What can hang from each mark:
T: M
M: P S T
A: K M P S
S: A K M
P: A K M
K: A M P S

In the rows, zero is written as 128.
Known rows, with every way that one mark hangs from another:
T[M[S[K[P]]]]: [127 133 150 108 146 124 145 135 130 120 111 125 143 140  87 100 125 148
 141 136 179 188 166 151]
K[M]: [134 152 138  90 136 112 151 155 114  73 139 120 134 127  95 120 111 150
 126 109 177 179 150 149]
K[A[S] M[T]]: [149 161 124  73 146  87 157 175 132  57 132  85 131 127  96 119 110 149
 120 132 158 201 155 146]
A[M[P T] S]: [157 127 120  81 166  89 160 157 166  71 127 125 156 125 101 116 109 116
 152 169 187 176 166 147]
P[K M]: [124 153 124  91 141 109 170 145 137  79 124 125 150 122  82 134 120 151
 144 141 194 163 152 156]
T[M[S[K]]]: [136 126 171 103 155 122 152 120 125 134 114 137 158 150  86 100 128 126
 142 139 178 174 172 151]
P[A[S] M]: [149 146 148  76 144  78 168 138 161  55 112  85 153 101 106 152 121 131
 143 129 170 180 163 138]
T[M[P]]: [129 136 141 100 159 117 151 149 125 117 133 152 145 114  90  91 107 123
 164 130 175 175 159 152]
K[P[M]]: [128 150 113  95 132 106 154 155 134  62 133 116 136 113  95 132 114 164
 135 117 188 183 145 149]
K[A P]: [134 167 123 101 138 113 140 161 113  58 125 108 129 108  79 108 116 177
 115  98 169 210 138 141]
M[P S[A K] T]: [147 141 141 103 163 124 164 119 156 100 106 127 155 154  77  68 115 162
 131 166 181 179 187 164]
P[M]: [136 143 135  90 142 104 160 142 128  74 136 124 150 123  94 131 117 141
 138 122 186 170 152 148]
P[A K M[T]]: [130 155 109  78 144  83 164 153 159  66 128  94 139 112  83 137 123 157
 154 176 192 158 159 157]
P[K[S]]: [142 162 148 101 145 126 155 151 122  93 107 117 171 113  67 121 118 143
 118 109 177 184 155 146]
P[K]: [131 150 141  94 147 125 161 141 118  87 126 139 159 133  75 116 121 153
 138 126 187 171 150 146]
P[A]: [143 150 153  89 145 101 149 135 126  68 127 110 150 111  89 121 122 149
 136 114 173 178 154 137]
A[M]: [144 132 144  93 148  97 148 137 121  70 133 139 151 126  94 128 124 132
 133 131 191 166 145 145]
P[M[T]]: [141 140 113  83 146  95 159 153 130  74 149 120 151 137  90 126 115 141
 143 151 192 167 156 151]
S[K M[T]]: [151 142 145  92 138  96 154 126 114  81 130 138 146 168  91  99 143 164
 115 163 191 162 168 157]
T[M]: [131 133 155  93 150 110 148 139 101 112 142 151 153 131  90 109 120 124
 149 120 175 172 149 143]
S[A[K] M]: [145 148 173  99 134  89 175 107 116  66 106 152 141 146  95 102 143 174
 111 141 169 164 155 164]
A[P[K] S]: [133 137 152  90 154 116 183 137 149  67 102 117 157 124  90 128 118 136
 134 137 179 186 169 143]
A[M[S T] P]: [147 107 131  98 163  88 157 144 161  73 128 114 147 129  97 122 119 119
 142 176 188 171 168 154]

Rows:
[167 146 141  95 141  87 147 154 113  84 129 120 163 129  89 111 130 142
 108 130 170 174 157 148] : K[S[M[T]]]
[132 162 118 104 135 106 142 180 139  66 118  79 114 103  89 113 109 174
 117 104 156 210 146 153] : K[A M[S] P]
[126 157 111  83 141 109 160 169 128  79 140 115 133 139  81 117 113 161
 140 156 190 168 153 161] : P[K[M[T]]]
[137 129 149 101 166 101 150 147 163 121 113 111 145  90  93  98 112 116
 174 141 162 176 171 148] : T[M[P[A] S]]
[142 136 139  89 151  92 182 126 156  82 112 113 151 149  87 115 124 152
 139 176 178 167 170 170] : P[M[S[A[K]] T]]
[155 141 142  92 141  79 157 123 106  70 139 151 149 152  95  91 137 171
 116 146 172 163 152 156] : S[A M[T]]
[147 118 155  88 155  87 167 132 152  49 112 121 149 118 111 141 122 116
 130 143 182 182 162 142] : A[M P S]
[140 142 119 101 167 119 171 141 162 104 109 132 161 133  71  77 110 157
 151 168 177 172 171 164] : M[P[K] S[A] T]
[152 125 152  94 154  80 145 135 160  73 113 100 151 102  99 135 128 125
 143 142 174 167 157 143] : P[A[M[S]]]
[147 133 165  96 150  90 147 115 164  75  96  98 145 122  95 127 137 138
 129 159 185 168 172 149] : P[A[M[S[K]]]]
[123 158 136  94 142 123 171 160 154  73 114 116 117 117  92 109 102 151
 141 143 181 177 166 169] : A[K[M[P]]]
[130 157 137  91 165 105 167 161 151 107 101 122 140  99  82  99 110 129
 158 142 159 192 162 151] : T[M[P[K[A[S]]]]]
[125 180 132  99 140 121 155 156 146  68 108  99 104 113  85  92 108 174
 116 131 174 196 168 166] : S[K[A M[P]]]
[130 173  94  89 131  97 138 190 124  49 142  86 103 115  87 109 107 188
 119 129 171 204 140 156] : K[A M[T] P]
[150 140 129  70 154  68 164 147 169  56 114  97 152 115  95 144 129 133
 149 185 188 165 160 145] : P[A[M[T] S] K]
[145 139 120  93 160  91 152 137 147  67 131 148 142 127  91  90 113 151
 140 170 187 165 157 164] : S[A[M[P T]]]
[121 144 156  97 140  96 190 111 152  47 101 121 123 124  95 125 124 164
 124 155 180 174 169 173] : S[A[K P[M]]]
[149 126 119  88 154  97 161 154 148  92 139 106 162 137  90 124 115 129
 148 155 184 170 165 152] : P[M[S T]]
[138 157 121  80 132 110 158 161 144  58 120  92 125 152  99 118 116 173
 117 150 188 199 170 152] : A[S[K[M[T] P]]]
[131 131 159  99 164 102 166 142 177 118  97 108 135  97  89 103 116 117
 175 163 165 172 178 160] : T[M[P[A[K]] S]]
[144 131 123  87 158  77 154 148 173  79 115  96 150 115  84 131 128 136
 155 189 187 155 161 155] : P[A[M[S T]] K]
[139 127 135  94 153  80 158 124 139  47 130 136 134 134  96 111 124 153
 124 172 187 170 158 161] : S[A[M[T] P]]
[131 165 144  97 132 115 143 131 138  58 107  99 130 119  86 115 127 184
 120 126 187 191 162 145] : S[K[P[A]]]
[139 146 166  87 158 102 162 126 165 100  96 112 142 112  99 104 121 127
 156 154 172 183 185 147] : T[M[P[A[S[K]]]]]
[125 141 138  89 144  89 187 123 156  48 114 117 125 137  92 119 123 165
 131 185 186 171 171 175] : S[A[K P[M[T]]]]
[137 121 145 105 167 118 154 150 146 137 122 140 156 114  89  90 106 109
 170 133 168 175 168 151] : T[M[P S]]
[138 148 107  88 137  90 142 177 163  65 129  65 119 106  96 120 110 169
 138 144 170 189 158 152] : K[M[S T] P[A]]
[117 147 154  95 135 113 176 147 146  53 113 106 109 124  99 129 114 153
 125 144 181 180 167 167] : A[K[M] P]
[133 137 161 102 161 111 152 127 169 123  97 109 139 110  89  91 119 130
 162 157 172 175 186 156] : T[M[P[A] S[K]]]
